Each row was made from one small tree. The marks that hang from a mark follow it in brackets, in the order of their numbers. Every link used is in the known rows. Write each row's tree.
Known rows
Z496{Z156{Z261 Z783} Z174}: [ 0.12 -0.22  0.13  0.14 -0.26  0.03  0.08 -0.37 -0.68 -0.24  0.71  0.23
  0.04  0.42  0.17 -0.50  0.29 -0.02]
Z156{Z318{Z174}}: [ 0.18 -0.32  0.31  0.03 -0.44  0.25  0.17 -0.24  0.01 -0.09  0.07 -0.09
 -0.04  0.33  0.32 -0.36  0.28 -0.14]
Z783{Z174{Z261 Z332}}: [ 0.08 -0.16  0.11  0.26 -0.21  0.11 -0.15 -0.34 -0.14 -0.34 -0.14 -0.06
  0.48  0.43 -0.37 -0.34  0.59  0.04]
Z318{Z174{Z332 Z496}}: [ 0.10 -0.28  0.38  0.11 -0.21 -0.17 -0.08 -0.25  0.30  0.01  0.14 -0.08
  0.02  0.27  0.18 -0.42  0.21  0.12]
Z318{Z174{Z261 Z332 Z496{Z156}}}: [ 0.07 -0.14  0.11  0.40 -0.13 -0.09 -0.33 -0.25 -0.09 -0.23 -0.19  0.15
 -0.24  0.19  0.06 -0.21  0.36  0.04]
Z783{Z174{Z332}}: [ 0.15 -0.33  0.25  0.08 -0.23  0.00 -0.06 -0.31  0.09 -0.16  0.11 -0.17
  0.42  0.48 -0.33 -0.54  0.47  0.16]
Z174{Z261 Z332}: [ 0.14 -0.18  0.11  0.47 -0.28  0.08 -0.08 -0.21 -0.22 -0.29  0.03  0.02
  0.28  0.25 -0.28 -0.29  0.43 -0.17]
Z496{Z156}: [ 0.21 -0.20  0.14  0.34 -0.29 -0.02 -0.03 -0.33 -0.30 -0.03  0.12  0.25
 -0.17  0.31 -0.02 -0.52  0.25 -0.11]
Z496{Z156{Z261 Z783}}: [ 0.08 -0.30  0.14  0.16 -0.29  0.05  0.01 -0.26 -0.50 -0.14  0.40  0.27
 -0.10  0.40  0.18 -0.46  0.17 -0.05]
Z496{Z156{Z261} Z174{Z332}}: [ 0.11 -0.29  0.22  0.28 -0.30 -0.06 -0.11 -0.18 -0.28 -0.20  0.71  0.05
  0.06  0.40 -0.26 -0.67  0.44 -0.07]
Z156{Z318 Z783}: [ 0.29 -0.37  0.23  0.04 -0.33  0.18  0.25 -0.18 -0.43 -0.03  0.39 -0.04
  0.19  0.31  0.34 -0.37  0.22 -0.16]
Z318{Z174{Z261{Z156{Z783}} Z332}}: [-0.22 -0.31  0.05  0.22 -0.05  0.48  0.03 -0.13 -0.28 -0.45  0.28 -0.08
  0.27  0.36  0.01  0.08  0.48 -0.03]
Z496{Z156{Z318{Z174} Z783}}: [ 0.19 -0.43  0.08  0.16 -0.31  0.27  0.06 -0.19 -0.40 -0.22  0.19  0.01
 -0.25  0.35  0.40 -0.21  0.27 -0.07]
Z174{Z261 Z332 Z496}: [ 0.13 -0.09  0.23  0.27 -0.16 -0.15 -0.16 -0.29 -0.11 -0.07 -0.03  0.12
  0.24  0.16  0.00 -0.35  0.30 -0.08]
Z318{Z174{Z261 Z332}}: [-0.02 -0.21  0.08  0.44 -0.27  0.19 -0.11 -0.14 -0.04 -0.41 -0.11 -0.13
  0.10  0.24 -0.17 -0.15  0.44 -0.08]
Z174{Z261{Z156} Z332}: [-0.05 -0.21  0.14  0.30 -0.16  0.30 -0.02 -0.23 -0.21 -0.25  0.29  0.08
  0.38  0.27 -0.28 -0.25  0.53 -0.20]
Z261{Z156}: [-0.02 -0.21  0.35  0.04 -0.23  0.21  0.21 -0.37 -0.12  0.06  0.39  0.21
  0.20  0.35  0.05 -0.48  0.27 -0.16]
Z261{Z156 Z174{Z332 Z496}}: [ 0.07 -0.21  0.40  0.10  0.15 -0.17 -0.10 -0.32  0.33 -0.09  0.46  0.11
  0.29  0.09  0.19 -0.42  0.33  0.07]
Z174{Z261{Z156{Z783}} Z332 Z496}: [-0.03 -0.17  0.23  0.09  0.06  0.11 -0.06 -0.26 -0.28 -0.12  0.41  0.15
  0.43  0.19  0.16 -0.10  0.34 -0.02]
Z783{Z174{Z261{Z156{Z318}} Z332}}: [ 0.04 -0.31  0.23 -0.06 -0.23  0.47 -0.06 -0.24 -0.12 -0.20  0.21 -0.08
  0.57  0.45 -0.20 -0.29  0.74 -0.11]
Z783{Z174{Z261 Z496}}: [ 0.11  0.09  0.29 -0.07 -0.16 -0.12 -0.11 -0.63 -0.16 -0.04 -0.34  0.27
  0.36  0.39  0.22 -0.42  0.34  0.09]

Write each row's tree
[ 0.14 -0.27  0.36  0.10 -0.26 -0.28 -0.27 -0.13  0.08  0.11  0.39  0.23
 -0.10  0.28  0.02 -0.68  0.19  0.03]  Z174{Z332 Z496{Z156{Z261}}}
[-0.23 -0.07  0.22  0.16 -0.18  0.41  0.09 -0.39 -0.23 -0.25 -0.01  0.16
  0.09  0.33  0.17 -0.14  0.41 -0.14]  Z318{Z174{Z261{Z156}}}
[-0.02 -0.42  0.17  0.25  0.16  0.15  0.02 -0.19 -0.08 -0.38  0.62 -0.07
  0.38  0.19  0.05 -0.20  0.41  0.00]  Z261{Z156{Z783} Z174{Z332}}
[ 0.18 -0.09  0.12  0.45 -0.14 -0.21 -0.31 -0.28 -0.23 -0.10 -0.03  0.29
 -0.05  0.19 -0.04 -0.32  0.36 -0.02]  Z174{Z261 Z332 Z496{Z156}}
[ 0.20 -0.27  0.28  0.12 -0.32  0.06 -0.12 -0.09  0.05 -0.09 -0.09 -0.05
  0.07  0.16  0.28 -0.22  0.35 -0.12]  Z156{Z318{Z174{Z261 Z332 Z496}}}
[ 0.10 -0.28  0.37  0.02 -0.12  0.27  0.13 -0.32 -0.05 -0.10  0.43  0.14
  0.26  0.18  0.38 -0.43  0.34 -0.18]  Z261{Z156{Z318} Z174}
[ 0.01 -0.46  0.27 -0.15 -0.24  0.52  0.28 -0.20 -0.24 -0.12  0.49 -0.06
  0.09  0.37  0.47 -0.15  0.31 -0.12]  Z261{Z156{Z318{Z174} Z783}}
[ 0.15 -0.15  0.09  0.46 -0.24  0.04  0.02 -0.33 -0.45 -0.35  0.27  0.00
  0.39  0.27 -0.27 -0.33  0.58 -0.16]  Z496{Z174{Z261 Z332}}
[ 0.11 -0.19  0.19  0.16 -0.43  0.33  0.07 -0.23 -0.27 -0.22 -0.19  0.03
  0.01  0.26  0.28 -0.17  0.37 -0.24]  Z156{Z318{Z174{Z261}}}
[ 0.27 -0.35  0.43 -0.02 -0.37 -0.19 -0.19 -0.04  0.01  0.09  0.47  0.16
 -0.10  0.24  0.20 -0.70  0.25 -0.08]  Z174{Z332 Z496{Z156{Z261 Z318}}}
[ 0.07 -0.04  0.39 -0.41 -0.18  0.24  0.00 -0.56 -0.14  0.10  0.02  0.25
  0.44  0.39  0.40 -0.39  0.48 -0.04]  Z783{Z174{Z261{Z156{Z318}} Z496}}
[ 0.15 -0.42  0.03  0.23 -0.07  0.02 -0.18 -0.25 -0.28 -0.28  0.28 -0.09
  0.21  0.52 -0.28 -0.34  0.47  0.22]  Z496{Z156{Z783{Z174{Z332}}}}
[ 0.08 -0.46  0.23  0.00 -0.39  0.30  0.04 -0.04 -0.37 -0.17  0.34  0.05
 -0.32  0.39  0.45 -0.33  0.24 -0.05]  Z496{Z156{Z261 Z318{Z174} Z783}}
[ 0.15 -0.24  0.38 -0.08 -0.13 -0.24 -0.18 -0.43  0.25  0.02  0.06 -0.05
  0.41  0.37 -0.06 -0.60  0.34  0.24]  Z783{Z174{Z332 Z496}}
[-0.18 -0.05  0.22 -0.08  0.00  0.27  0.07 -0.46 -0.38 -0.14  0.11  0.27
  0.13  0.28  0.56 -0.01  0.23  0.03]  Z318{Z174{Z261{Z156{Z783}} Z496}}
[ 0.24 -0.48  0.35 -0.06 -0.25  0.03  0.00 -0.08  0.02 -0.05  0.33 -0.24
  0.08  0.23  0.48 -0.24  0.21  0.04]  Z156{Z318{Z174{Z332 Z496}} Z783}
[-0.23 -0.17  0.06  0.10 -0.11  0.51  0.16 -0.35 -0.43 -0.32  0.13  0.11
  0.17  0.33  0.25  0.05  0.34 -0.08]  Z318{Z174{Z261{Z156{Z783}}}}
[-0.02 -0.34  0.32 -0.31  0.11  0.03 -0.05 -0.39 -0.02  0.03  0.49 -0.05
  0.55  0.45  0.09 -0.35  0.43  0.27]  Z261{Z156{Z783{Z174{Z332 Z496}}}}
[ 0.25 -0.54  0.23 -0.04 -0.25  0.20  0.06 -0.14 -0.17 -0.18  0.36 -0.34
  0.53  0.48 -0.05 -0.38  0.47  0.05]  Z156{Z318 Z783{Z174{Z332}}}
[ 0.26 -0.21  0.34  0.22  0.03 -0.41 -0.16 -0.28  0.30 -0.13  0.16  0.05
  0.19  0.06  0.19 -0.47  0.23  0.10]  Z261{Z174{Z332 Z496}}
[ 0.17 -0.39  0.33 -0.14 -0.41  0.18  0.23 -0.12 -0.40 -0.04  0.58  0.03
  0.18  0.36  0.40 -0.49  0.16 -0.19]  Z156{Z261 Z318 Z783}
[ 0.21  0.07  0.14  0.29 -0.21 -0.16 -0.22 -0.49 -0.38 -0.03 -0.20  0.51
 -0.11  0.17  0.26 -0.34  0.27 -0.10]  Z174{Z261 Z496{Z156}}
[ 0.22 -0.32  0.14  0.34  0.15 -0.35 -0.29 -0.28 -0.11 -0.26  0.25  0.15
 -0.01  0.10  0.27 -0.27  0.23  0.19]  Z261{Z174{Z332 Z496{Z156{Z783}}}}
[ 0.14 -0.35  0.05  0.44 -0.37  0.28 -0.24  0.01 -0.23 -0.35 -0.05 -0.04
 -0.17  0.27 -0.08 -0.15  0.54 -0.17]  Z496{Z156{Z318{Z174{Z261 Z332}}}}
[ 0.13 -0.21  0.19  0.12 -0.09 -0.09 -0.06 -0.39 -0.23 -0.05  0.08  0.22
 -0.27  0.28  0.54 -0.24  0.09  0.17]  Z318{Z174{Z496{Z156{Z783}}}}
